What can hang from each mark:
zeli: vefi
didus: gemivut
vefi: kovi lafa mavez tida
letes: lafa
mavez: gemivut vefi
foso: didus
miba: lafa zeli
lafa: letes miba vefi
kovi: gemivut vefi
tida: vefi
gemivut: didus kovi

Each row was made from one small tree. The marks that hang from a mark follow it in brackets, in alphabetical order. Every link used is in the known rows. Write each row's tree.
Known rows:
foso[didus]: [ -3, -20,  27,  -3, -25,  36,  33,   6, -16,  19,  12, -53,  50,  17,  55,
  15, -38,   4, -34,   1,  21,   7, -14,   7,  30, -30,  56,  20,   7,  26,
   6,  19]
tida[vefi[lafa[letes]]]: [-33, -28,  30, -18, -14,  39,  40,  19, -46,  19,  34, -28,  12, -13,  18,
  39, -13, -45, -36, -31,   7,  22, -39,  -1,  37, -11, -12,  35, -16,  45,
  20,   8]
miba[lafa[letes] zeli[vefi]]: [-37, -34,  22, -26, -15,  50,  32,  28, -19,  18,  61, -56,  50,   2,  21,
  38,  10,   6, -61,  26,   6,   0, -24,  -8,   7,  -8,  19, -20,  -1,  60,
  18,  23]
mavez[gemivut[didus] vefi[kovi lafa[letes] tida]]: [-19, -27, 105, -19, -28,  31,  32,  -3, -30, -10,   5, -28, -26, -13,  34,
  78,   2, -36, -13, -12, -13,  11, -58,  26,  37, -39,   9,  32, -26,  43,
  39,  -6]
zeli[vefi[kovi mavez]]: [  2, -20,  62, -21, -22, -29,   8,  15,   0,  -6,  11, -25,  15,  46,  44,
  20, -35,  -4, -25,   7, -10,  28, -26,  10,  36, -38, -10,  39, -25,  49,
  27,  14]
foso[didus[gemivut[kovi[vefi]]]]: [-19, -21,  55, -19,   4,  28,  20, -19, -21,   4,   8, -30,  20,  19,  55,
  33, -40,  18, -40,  22,  12,  -9, -23, -17,  40, -47,  25,  15, -26,  27,
 -10,  43]
mavez[gemivut vefi[lafa]]: [ -5, -26,  41,   8,  -8,  67,  37,   5, -10,   7,  19, -62, -11,  -9,  28,
  44, -22, -34,  -2,  19,   8,  12, -47,  21,  17, -23,  29,  13,  -7,  46,
  35,  25]
lafa[miba]: [  8, -16,  22, -22, -30,  54,  59,  -5, -34,  19,  26, -41,  36,   5,  46,
  27, -39, -16, -45, -10,  -2,  -2, -35, -10,  29,   1,  18,  26,  23,  38,
  29,  13]
gemivut[didus kovi[vefi[tida]]]: [ -2, -21,  55, -38,  10,  -3,  27, -31, -48,  -6,  10, -10,  60,  22,  72,
  71, -21,  16, -66, -37, -10,  12, -31,  -5,  58, -48,   4,  26, -13,  38,
  33,  32]
foso[didus[gemivut[kovi]]]: [-19, -15,  82, -14,  -5,  42,  21,  -5, -14,   7,  -2, -30,   7,   4,  54,
  27, -35,  15, -29,  36,  11,   2, -22,   3,  31, -38,  26,  20, -17,  23,
  -4,  45]
mavez[gemivut[didus] vefi[kovi tida]]: [ 26, -18, 102, -16, -14,  17,  28, -27, -15, -12,  -1, -35,  -1,  12,  49,
  61, -19,  -5, -21,  -9,  -2,  17, -35,  22,  44, -54,  24,  34,   9,  24,
  41,  11]
kovi[gemivut]: [ 18, -23,  36,  -2,  -9,  80,  26,   0, -13,  16,  11, -52,   9,  24,  51,
  12, -26,   4,  -8,   3,  17,  -5, -18, -26,  13,   2, -12,  22,  -2,  29,
  17,  21]
letes[lafa[vefi[tida]]]: [  8, -41,  54, -15, -14,  46,  59,  -5, -36, -22,  23, -46,  64,   2,  49,
  43, -14,   2, -63, -38,  -2,  28, -30,  17,  23, -35,  20,  13, -13,  29,
  14,  13]
lafa[miba[zeli] vefi[mavez tida]]: [  7, -35,  40,  -4, -35,  54,  73,  13, -42, -10,  37, -63,  83,  22,  40,
  53,  -8, -15, -75, -14,   2, -11, -71,  -2,  28, -36,  48,  39, -54,  41,
  62,   8]
lafa[letes miba vefi[mavez[gemivut]]]: [ -6, -18,  39, -26, -45,  76,  66,   8, -18,   5,  22, -63, -24,  -8,  18,
  59, -22, -27, -42, -21,   6, -22, -49,  -9,  36,   8,  20,  34, -34,  35,
  55,   2]
mavez[gemivut vefi[kovi lafa tida]]: [  1, -26, 107,  11, -13,  29,  34,   2, -17, -24,  -1, -41,  -9,   5,  35,
  44,  -4, -37,   4,   7, -20,  22, -59,  29,  22, -51,   5,  42, -34,  41,
  34,   6]
letes[lafa[miba[zeli] vefi[kovi]]]: [-15, -50,  48, -38, -40,  44,  78, -11, -54,   8,  49, -19,  61, -12,  45,
  52, -43, -39, -70, -17,   4,  16, -24, -18,   2, -16,  34,  -1,   0,  52,
  18,  10]
foso[didus[gemivut[kovi[vefi[tida]]]]]: [-10, -19,  82,  -6,   6,  24,  25, -20, -24, -22,   1, -33,  34,  28,  60,
  36, -15,  32, -48,  10,  -3,  -9, -40,  -5,  46, -66,  24,  32, -45,  18,
  -7,  32]
foso[didus[gemivut[kovi[vefi[lafa]]]]]: [-44, -30,  57,  -9,   3,  25,  19,   5, -35,   2,  14, -24,  18,   8,  58,
  42, -24,  -3, -25,  33,   1,  -7, -47, -10,  36, -48,  22,  14, -54,  41,
  -4,  39]
vefi[tida]: [ 15, -24,  59,  -2, -14,  48,  40,   6, -24, -11,   9, -48,  54,  24,  50,
  22, -14,   4, -38, -21,  -9,  14, -31,  13,  26, -23,  12,  43,  -2,  29,
  25,  13]
letes[lafa[miba vefi]]: [  0, -34,  17, -36, -31,  55,  77, -16, -46,   6,  41, -38,  48, -14,  46,
  50, -43, -19, -70, -24,   4,  13, -33,  -6,  24, -11,  34,  -6,  15,  37,
  20,  12]
gemivut[kovi]: [ -8, -17,  59, -30,   3,  30,  31, -12, -27,  14,   1, -20,  30,   6,  51,
  34, -41,  -5, -41,  -9,  -5,  22, -13,   6,  23, -12, -12,  28,   1,  47,
  22,  42]
foso[didus[gemivut[kovi[vefi[lafa[miba]]]]]]: [-45, -19,  48, -17, -17,  31,  43,  -7, -46,   5,  24, -18,  19,  -2,  59,
  52, -28, -11, -38,  37,  -7, -22, -69, -19,  43, -42,  33,  11, -48,  41,
   3,  26]
tida[vefi[kovi mavez[gemivut]]]: [  8, -15,  90, -10, -21,   5,  14,  22, -13,   0,   9, -30, -26,  30,  30,
  30, -28, -30,  -6, -13,  12,  32, -17,   2,  34, -29, -22,  65, -22,  19,
  41,  20]
miba[lafa[vefi[kovi[gemivut]]] zeli]: [ -3, -39,  61, -11,  -4,  54,  31,  19, -37,  27,  38, -50,  42,  10,  41,
  37,   2, -12, -24,  26,  12,   3, -16, -39,  -2, -21, -14,   2, -28,  49,
  29,  21]
gemivut[didus kovi[vefi[lafa mavez tida]]]: [-24, -30,  67, -25,  -5, -12,  12,  17, -61, -17,  16,  -8,  59,  32,  72,
  84,  -3,  -9, -44, -19, -19,  20, -65,  14,  52, -54,  -3,  40, -71,  51,
  53,  28]
kovi[vefi[lafa[letes]]]: [-36, -41,  12, -20, -17,  48,  40,  16, -46,  13,  40, -41,  24,   5,  31,
  43, -21, -36, -34, -31,  -4,   0, -32, -18,  29,   3,  -4,  26, -24,  62,
  12,   5]
gemivut[didus kovi[vefi[lafa[miba] mavez tida]]]: [-23, -23,  56, -34, -22,  -7,  36,   3, -73, -15,  25,  -3,  58,  25,  72,
  93,  -5, -17, -58, -17, -28,   4, -89,   4,  59, -44,   5,  35, -66,  50,
  61,  16]

Which tree is each row?
[ 27, -26,  90, -13, -21,   7,  17,   4, -30,  -9,  -4, -30,  23,  40,  65,
  56,  -8,   3, -22, -21,   1,   4, -45, -11,  49, -53, -20,  53, -57,  26,
  52,   2]	lafa[vefi[kovi[gemivut[didus]] mavez tida]]
[ -7, -23,  59, -29,  18,  39,  22, -21, -25,   0,  18, -27,   4,  17,  47,
  36, -40,   9, -38,   7,  -1,  -1, -19, -21,  31, -25, -17,  24, -16,  40,
   7,  47]	didus[gemivut[kovi[vefi]]]
[ 11, -30,  93,  13,  -6,  36,  24,  -7, -27, -13,   0, -38,   4,  25,  43,
  31,  -5, -27,   5,   8, -18,  17, -61,   6,  17, -56, -24,  38, -46,  44,
  16,  -2]	mavez[vefi[kovi[gemivut] lafa tida]]
[-29, -14,  90, -13,  -9,  -3,   6,  26,  -9, -35,  -3, -13,   6,  13,  64,
  82,  21,  11, -24,  26, -20,  11, -84,  36,  52, -56,   5,  21, -80,  41,
  65,  33]	zeli[vefi[lafa mavez[gemivut[didus kovi]] tida]]
[-35, -25,  89, -29, -38,   5,  11,  40, -40,   8,  18,  -7, -41,   0,  30,
  73,  -3, -55,  -5, -21,  10,  25, -40,   6,  43, -20, -21,  53, -43,  33,
  54,   5]	tida[vefi[kovi lafa[letes] mavez[gemivut[didus]]]]
[-22, -37,  43, -42, -38,  50,  82, -12, -44,  23,  37, -32,  34, -18,  22,
  50, -36, -47, -70, -28,   1, -13, -33, -31,  23,  -6,  17,  26, -12,  62,
  29,  -4]	lafa[letes miba[zeli] vefi[kovi]]
[-17, -30,  75,  -7, -22, -23,  14,  40, -46,   5,  19, -13,  18,  27,  35,
  34, -24, -55,  -9, -12,  -3,  49, -37,  12,  35, -40, -32,  64, -45,  43,
  38,  11]	tida[vefi[kovi lafa mavez]]
[ -7, -24,  74, -15, -18,  19,  22,  -3, -26,  14,  11, -26, -16, -11,  46,
  66, -29, -40,   2,  13,   4,  20, -41,  18,  34, -41,  22,  17,   1,  47,
  42,  17]	mavez[gemivut[didus] vefi[kovi lafa]]
[-28, -27, 102, -18, -59,  23,  47,  37, -57, -20,  14, -16,  17,  18,  32,
  53,   3, -50, -27, -22, -40,  11, -77,  15,  26, -12, -26,  70, -63,  52,
  40, -22]	vefi[kovi lafa[letes miba] mavez tida]
[ 18, -23, 110,   2, -22,  18,  35,  21, -10, -29, -10, -48,   3,  25,  40,
  44,  -8, -16, -17, -19, -11,  13, -41,  12,  35, -42,  -6,  65, -62,  26,
  52,   5]	lafa[vefi[kovi mavez[gemivut] tida]]
[ -3, -33,  48,   5, -18,  26,  27,  29,  -3, -27,  31, -58,  71,  48,  44,
  29,   3,  14, -54,  11,  -1,   4, -54,  14,  21, -47,  36,  27, -52,  43,
  42,  22]	miba[zeli[vefi[mavez tida]]]
[-32, -40,  77,   5, -18,   2,  33,  30, -21, -26,  23, -21,  66,  18,  50,
  34,   9, -19, -32,  20, -24,  13, -64,  10,  18, -53,  14,  28, -54,  63,
  27,   5]	miba[zeli[vefi[kovi lafa tida]]]
[ 20, -26,  98, -18, -17,   1,   8,  28, -47,  -2,  14, -36,  36,  39,  61,
  66,  25,  10, -21,   4,  -6,  15, -44,  -6,  38, -54, -32,  29, -53,  26,
  55,   6]	miba[lafa[vefi[kovi[gemivut[didus]] mavez tida]]]
[ 20, -17,  57, -19, -34,  32,  44,  -2, -27,  10,  10, -37,  -1,  29,  45,
  35, -34, -25, -22,  -5,  -1,  -9, -47, -33,  33, -22, -22,  43, -46,  37,
  40,  -2]	lafa[miba vefi[kovi[gemivut] mavez]]
[-55, -39,  49, -29, -17,  58,  70,  -6, -72, -10,  42, -16,  56,  -5,  38,
  76,   2, -36, -76, -25, -28, -17, -76, -20,  21, -17,   9,  24, -65,  68,
  30,  11]	gemivut[kovi[vefi[lafa[letes miba[zeli]] tida]]]
[-34, -30,  28, -40,   6,  -1,  22,  -6, -60,  18,  25,  -2,  46,   3,  70,
  76, -30, -18, -44, -15,  -5,  15, -38,  -9,  47, -29,   1,  12, -23,  61,
  38,  38]	gemivut[didus kovi[vefi[lafa]]]
[  1, -36,  64, -40, -48,  10,  56,   3, -51,  -5,  31, -21,  29,  14,  44,
  54, -48, -36, -53, -26,  -8,  31, -32,   4,  22, -23,   1,  24, -20,  42,
  28,   4]	letes[lafa[miba vefi[kovi mavez]]]
[ 18, -17,  41, -38, -27,  26,  50, -30, -39,  30,  13, -19,  12,   1,  64,
  57, -34, -14, -35, -12,   7, -17, -40, -45,  52, -24,  -5,  18,  -4,  36,
  40,  -2]	lafa[miba vefi[kovi[gemivut[didus]]]]
[  7, -21,  96,  -5, -32,  34,  16,  32,  -5,  -6,   0, -40, -22,  32,  42,
  28, -29, -22,   7,   0,   2,  19, -11,   7,  14,  -6, -14,  57, -25,  31,
  43,  19]	vefi[kovi mavez[gemivut]]
[ -8, -26,  84,   6, -34,  48,  17,  55, -30, -22,   8, -43,  15,  18,  63,
  67,  19, -10,  -1,   4,  -2,  10, -68,  30,  32, -26,  20,  43, -52,  27,
  73,  16]	vefi[lafa mavez[gemivut[didus]] tida]
[-32, -18,  60, -19, -48,  25,  26,  26, -16,  -4,  20, -18, -33,  23,  33,
  38,  -4, -33,  -9,  21, -22, -15, -78, -22,  28, -11, -41,  28, -72,  59,
  25, -16]	zeli[vefi[kovi[gemivut] lafa[letes miba] mavez]]
[  0, -47,  71, -31, -31,   3,  34,  14, -37,  -9,  24, -27,  30,  22,  44,
  43, -45, -29, -38, -26,   0,  47, -10,  13,  14, -29,  -7,  28, -27,  41,
  22,  15]	letes[lafa[vefi[kovi mavez]]]
[ -6,  -8,  76, -19,   2,  23,  17,   6, -15,   0,   4, -25, -19,  17,  33,
  48, -25, -12, -26,  -8,  14,  29, -26,  10,  36, -30, -17,  48, -35,  24,
  49,  49]	tida[vefi[mavez[gemivut[kovi]]]]
[-25, -21,  53, -21,  -7,  19,  58, -15, -64, -15,  22, -10,  56,   8,  58,
  64,  -9, -22, -56, -18, -37,   0, -77,  -4,  44, -36,  -7,  33, -50,  55,
  31,  15]	gemivut[kovi[vefi[lafa[miba] tida]]]
[-20, -26,  89, -12, -14,  32,  35,  17, -51, -35,  19, -19,  14,  28,  49,
  63,   2, -13, -37,  16, -34,  -8, -95,   0,  38, -41, -18,  48, -87,  43,
  39,  23]	didus[gemivut[kovi[vefi[lafa[miba] mavez tida]]]]
[-24, -25,  73, -18,   6,  25,  25,   1, -44, -17,   7, -12,  19,   0,  71,
  87,   8,  -4, -29, -11, -14,   1, -60,   2,  47, -39,   8,  25, -50,  39,
  49,  32]	mavez[gemivut[didus kovi[vefi[lafa tida]]]]
[ -6, -33,  74,  -6, -14,   3,  33,   4,  -6, -21,  20, -28,  60,  31,  47,
  23,  -6,   3, -49,   6, -15,  11, -38,   2,  23, -51,  17,  30, -26,  50,
  21,  10]	miba[zeli[vefi[kovi tida]]]
[-16, -25,  65, -14,  -6,  16,   7,   2, -19,  -4,  13, -39,  11,  40,  54,
  36, -38,  16, -36,  24,  13,  -3, -30,  -7,  40, -51,  22,  32, -56,  25,
   7,  44]	foso[didus[gemivut[kovi[vefi[mavez]]]]]
[ -32,  -30,   95,    8,   -9,   12,   10,   27,  -36,  -33,    7,  -31,
   30,   39,   60,   50,    2,    4,  -24,   27,  -12,    2,  -73,   13,
   40,  -70,   14,   44, -104,   30,   14,   30]	foso[didus[gemivut[kovi[vefi[lafa mavez tida]]]]]
